Known rows, with every step that occurs
bizu -> fefe -> livuv -> lona -> guzim: [-0.08 -0.15  0.00 -0.20  0.02  0.26  0.16 -0.21 -0.30  0.35 -0.07 -0.30
 -0.24 -0.06  0.00  0.02  0.16  0.19  0.17  0.07 -0.10  0.27 -0.26]
bizu -> fefe -> livuv -> lona -> nibem: [-0.19 -0.21  0.00 -0.28 -0.05  0.33  0.15 -0.13 -0.14  0.64  0.01 -0.24
 -0.25 -0.01  0.09 -0.05  0.07  0.13  0.09  0.18 -0.13  0.24 -0.21]
nibem -> fefe -> guzim -> lona -> bizu: [ 0.02  0.28 -0.03  0.35 -0.03 -0.19 -0.13  0.04  0.16  0.05  0.09 -0.05
 -0.08 -0.04 -0.06  0.18  0.12  0.03 -0.16  0.13  0.11 -0.26  0.13]
guzim -> fefe: [-0.05 -0.06 -0.08  0.00  0.09  0.06 -0.13  0.17  0.30 -0.28  0.00  0.32
 -0.12  0.02 -0.05 -0.12 -0.22 -0.04  0.11 -0.18 -0.02  0.01 -0.11]
bizu -> fefe -> nibem: [-0.27  0.04  0.21 -0.11 -0.06  0.15  0.07 -0.20 -0.26  0.09  0.14 -0.02
 -0.27 -0.08  0.00  0.01  0.03  0.08  0.18  0.00 -0.10  0.29  0.12]
guzim -> lona -> livuv -> fefe -> nibem: [ 0.17 -0.03  0.39  0.05 -0.03 -0.27  0.14 -0.03  0.18 -0.12  0.05  0.08
  0.43  0.03  0.09  0.08 -0.27 -0.04 -0.10  0.06 -0.08 -0.18  0.29]
nibem -> fefe -> guzim: [-0.09  0.13 -0.09 -0.02  0.02 -0.02 -0.02 -0.17  0.02 -0.10  0.11 -0.03
 -0.30 -0.04 -0.02  0.19  0.35  0.02  0.00 -0.12 -0.04 -0.12  0.00]
fefe -> livuv -> lona: [ 0.11 -0.27 -0.24 -0.18  0.02  0.19  0.20 -0.08 -0.16 -0.09 -0.03 -0.34
  0.15  0.02  0.01  0.09  0.32 -0.17  0.02 -0.17 -0.07  0.24 -0.40]
lona -> bizu: [-0.15 -0.04 -0.28  0.09 -0.02 -0.19 -0.08  0.07  0.06 -0.58 -0.07  0.06
  0.16 -0.05 -0.08 -0.12 -0.08 -0.20 -0.24 -0.08 -0.01  0.04  0.00]
fefe -> nibem -> nopun: [ 0.17  0.19  0.07  0.03 -0.05 -0.11  0.00 -0.16 -0.30 -0.38  0.08 -0.01
  0.46  0.01  0.03  0.07  0.20 -0.12  0.05 -0.18  0.07  0.10  0.35]
guzim -> fefe -> livuv -> lona -> bizu: [ 0.09 -0.08 -0.34  0.06  0.07  0.36 -0.06  0.16 -0.03  0.14 -0.10 -0.25
  0.02  0.10 -0.10 -0.15  0.01 -0.23  0.05 -0.12  0.03  0.08 -0.32]
guzim -> fefe -> nibem -> nopun: [ 0.20  0.24  0.11  0.13  0.05  0.11 -0.17  0.03 -0.09 -0.13  0.05  0.14
  0.20  0.12 -0.04 -0.08 -0.07 -0.08  0.21 -0.19  0.11  0.00  0.31]
guzim -> lona -> livuv -> fefe -> nibem -> nopun: [ 0.31  0.08  0.53  0.18 -0.10 -0.33  0.02 -0.01  0.21 -0.11  0.01  0.12
  0.72  0.10  0.03  0.14 -0.22  0.06 -0.12  0.05 -0.04 -0.29  0.57]
guzim -> lona -> livuv: [ 0.10 -0.18  0.21  0.01 -0.06 -0.44 -0.01  0.14  0.47 -0.19  0.03  0.52
  0.42 -0.04  0.17 -0.06 -0.27  0.09 -0.19  0.01 -0.03 -0.13 -0.06]
guzim -> lona -> livuv -> fefe: [ 0.10 -0.21  0.37  0.07 -0.03 -0.35  0.04  0.11  0.51 -0.28 -0.03  0.26
  0.38  0.03  0.02  0.09 -0.34  0.09 -0.19  0.03 -0.14 -0.26  0.19]
bizu -> fefe: [-0.39 -0.13  0.15 -0.11 -0.05  0.03  0.00 -0.04  0.15 -0.09  0.05  0.21
 -0.30 -0.09 -0.06  0.03 -0.07  0.18  0.03 -0.02 -0.15  0.21  0.02]
guzim -> fefe -> livuv -> lona -> nibem: [ 0.11 -0.11 -0.24 -0.20  0.10  0.38  0.01  0.08 -0.01  0.47 -0.03 -0.08
 -0.08  0.12  0.11 -0.21 -0.07 -0.11  0.15  0.03 -0.01  0.01 -0.39]
livuv -> lona -> guzim: [ 0.31 -0.09 -0.46 -0.06  0.17  0.00  0.06 -0.01 -0.20 -0.64 -0.12 -0.07
  0.09 -0.06  0.04 -0.14  0.08 -0.02 -0.11 -0.16  0.03  0.07 -0.32]
nibem -> fefe -> livuv -> lona: [-0.03 -0.14 -0.17 -0.12  0.07  0.33  0.10 -0.28  0.08  0.06  0.04 -0.38
 -0.07  0.02 -0.02  0.23  0.37  0.01  0.05 -0.10 -0.25  0.10 -0.23]
fefe -> guzim -> lona -> bizu: [ 0.19  0.18 -0.08  0.33 -0.08 -0.37 -0.07  0.28 -0.07 -0.14  0.00  0.07
  0.14 -0.06 -0.03  0.08  0.08 -0.16 -0.22  0.05  0.32 -0.15  0.01]
bizu -> fefe -> livuv -> lona -> nibem -> nopun: [-0.03 -0.10  0.12 -0.17 -0.11  0.27  0.03 -0.09 -0.13  0.66 -0.03 -0.20
  0.06  0.05  0.03 -0.02  0.13  0.20  0.06  0.17 -0.07  0.13  0.05]
lona -> livuv -> fefe -> guzim: [ 0.04 -0.15  0.22 -0.16 -0.04 -0.20  0.11 -0.04  0.00 -0.16 -0.08  0.09
  0.14  0.09 -0.02  0.06  0.05 -0.11 -0.12 -0.21 -0.12 -0.29  0.17]

Rows
[ 0.41  0.16 -0.38  0.02  0.22  0.26  0.06 -0.04 -0.36 -0.26 -0.05 -0.15
 -0.08  0.04  0.06 -0.26  0.00 -0.10  0.12 -0.14  0.12  0.06 -0.23]  livuv -> lona -> guzim -> fefe -> nibem
[-0.20 -0.09 -0.03 -0.32  0.07  0.04  0.11 -0.37  0.15  0.51  0.06 -0.08
 -0.14  0.00  0.24  0.00  0.07  0.07  0.08  0.27 -0.20 -0.04 -0.11]  lona -> nibem -> fefe -> livuv
[ 0.10 -0.09 -0.58  0.13  0.03  0.07 -0.06  0.13 -0.06 -0.63 -0.11 -0.17
  0.22 -0.03 -0.13 -0.20  0.03 -0.25 -0.34 -0.16  0.00  0.07 -0.17]  livuv -> lona -> bizu
[-0.20  0.05  0.11  0.31 -0.10 -0.23 -0.12  0.24  0.36 -0.04  0.03  0.16
 -0.01 -0.12 -0.08 -0.01 -0.33  0.15 -0.18  0.24  0.05  0.02  0.14]  guzim -> lona -> bizu -> fefe
[ 0.16  0.13  0.15  0.33 -0.04 -0.21  0.01  0.19  0.01 -0.31 -0.07 -0.20
  0.11  0.03 -0.20  0.27 -0.02 -0.13 -0.22  0.05  0.19 -0.32  0.32]  livuv -> fefe -> guzim -> lona -> bizu
[ 0.10  0.04 -0.11 -0.05  0.22 -0.10 -0.09  0.03  0.10 -0.31 -0.10  0.27
 -0.16 -0.01  0.08 -0.19 -0.23  0.07  0.17 -0.06  0.04 -0.06 -0.18]  lona -> guzim -> fefe
[-0.07  0.14 -0.18 -0.16  0.05 -0.07 -0.01 -0.20 -0.05  0.30  0.06  0.07
 -0.31 -0.03  0.19 -0.04  0.16  0.02 -0.04  0.18 -0.01 -0.21  0.01]  lona -> nibem -> fefe -> guzim
[-0.13  0.18  0.33  0.01 -0.12  0.07 -0.03 -0.19 -0.24  0.07  0.10  0.01
  0.06 -0.01 -0.03  0.05  0.07  0.14  0.13 -0.03 -0.04  0.19  0.45]  bizu -> fefe -> nibem -> nopun
[ 0.04  0.13 -0.08 -0.01  0.10  0.18 -0.05 -0.01 -0.12 -0.14  0.11  0.10
 -0.12  0.05  0.03 -0.14 -0.11 -0.21  0.22 -0.15  0.04  0.11 -0.03]  guzim -> fefe -> nibem
[ 0.06 -0.04  0.10 -0.01  0.02 -0.02  0.12 -0.01 -0.17 -0.39 -0.05 -0.16
 -0.08  0.05 -0.17  0.30  0.21 -0.10 -0.05 -0.17  0.03 -0.14  0.18]  livuv -> fefe -> guzim
[ 0.14 -0.17 -0.20 -0.09  0.11  0.39  0.01  0.13  0.05  0.17 -0.02 -0.14
 -0.07  0.10 -0.04 -0.06  0.07 -0.16  0.17 -0.19 -0.04  0.13 -0.38]  guzim -> fefe -> livuv -> lona
[-0.27  0.12 -0.06  0.13 -0.14 -0.06 -0.07  0.09 -0.23  0.11 -0.03 -0.03
 -0.26 -0.05 -0.13 -0.07  0.07 -0.02 -0.11  0.03  0.10  0.02  0.10]  lona -> bizu -> fefe -> guzim
[ 0.04  0.02 -0.11  0.33 -0.04 -0.39 -0.13  0.23  0.34 -0.42 -0.02  0.15
  0.31 -0.09 -0.03  0.00 -0.24 -0.06 -0.26  0.12  0.11 -0.08  0.04]  guzim -> lona -> bizu
[ 0.10 -0.02  0.03 -0.17  0.18  0.01  0.04 -0.12 -0.03  0.13 -0.12  0.01
 -0.08  0.03  0.11 -0.09 -0.08  0.03  0.29  0.01  0.03  0.03 -0.31]  lona -> guzim -> fefe -> livuv
[-0.09  0.13  0.20  0.03 -0.12 -0.15  0.00  0.14 -0.02  0.62  0.09  0.21
 -0.34 -0.09  0.12  0.03 -0.06  0.22  0.00  0.35  0.19 -0.08  0.07]  bizu -> fefe -> guzim -> lona -> nibem
[-0.26  0.01  0.14 -0.05 -0.11  0.01  0.04  0.03 -0.15  0.22  0.06  0.10
 -0.44 -0.06 -0.07  0.10  0.19  0.09  0.05 -0.06  0.02  0.11  0.01]  bizu -> fefe -> guzim
[-0.44 -0.21  0.27 -0.22 -0.10  0.14  0.14 -0.16  0.00  0.42  0.03 -0.09
 -0.27 -0.03 -0.01  0.15  0.11  0.14  0.21  0.04 -0.19  0.30 -0.11]  bizu -> fefe -> livuv
[ 0.05  0.22  0.35  0.16 -0.17 -0.22 -0.13  0.17  0.01  0.64  0.05  0.25
 -0.08 -0.04  0.06  0.10 -0.04  0.33 -0.02  0.32  0.26 -0.19  0.35]  bizu -> fefe -> guzim -> lona -> nibem -> nopun
[-0.39  0.00 -0.10  0.06 -0.08 -0.02 -0.11  0.03  0.09 -0.17 -0.04  0.02
 -0.21 -0.09 -0.14 -0.12 -0.19  0.04 -0.16  0.04 -0.08  0.11  0.09]  lona -> bizu -> fefe
[ 0.32 -0.01 -0.11 -0.07  0.05  0.33 -0.10  0.10  0.04  0.46 -0.09 -0.06
  0.22  0.16  0.06 -0.15 -0.02 -0.04  0.15  0.02  0.07 -0.06 -0.09]  guzim -> fefe -> livuv -> lona -> nibem -> nopun
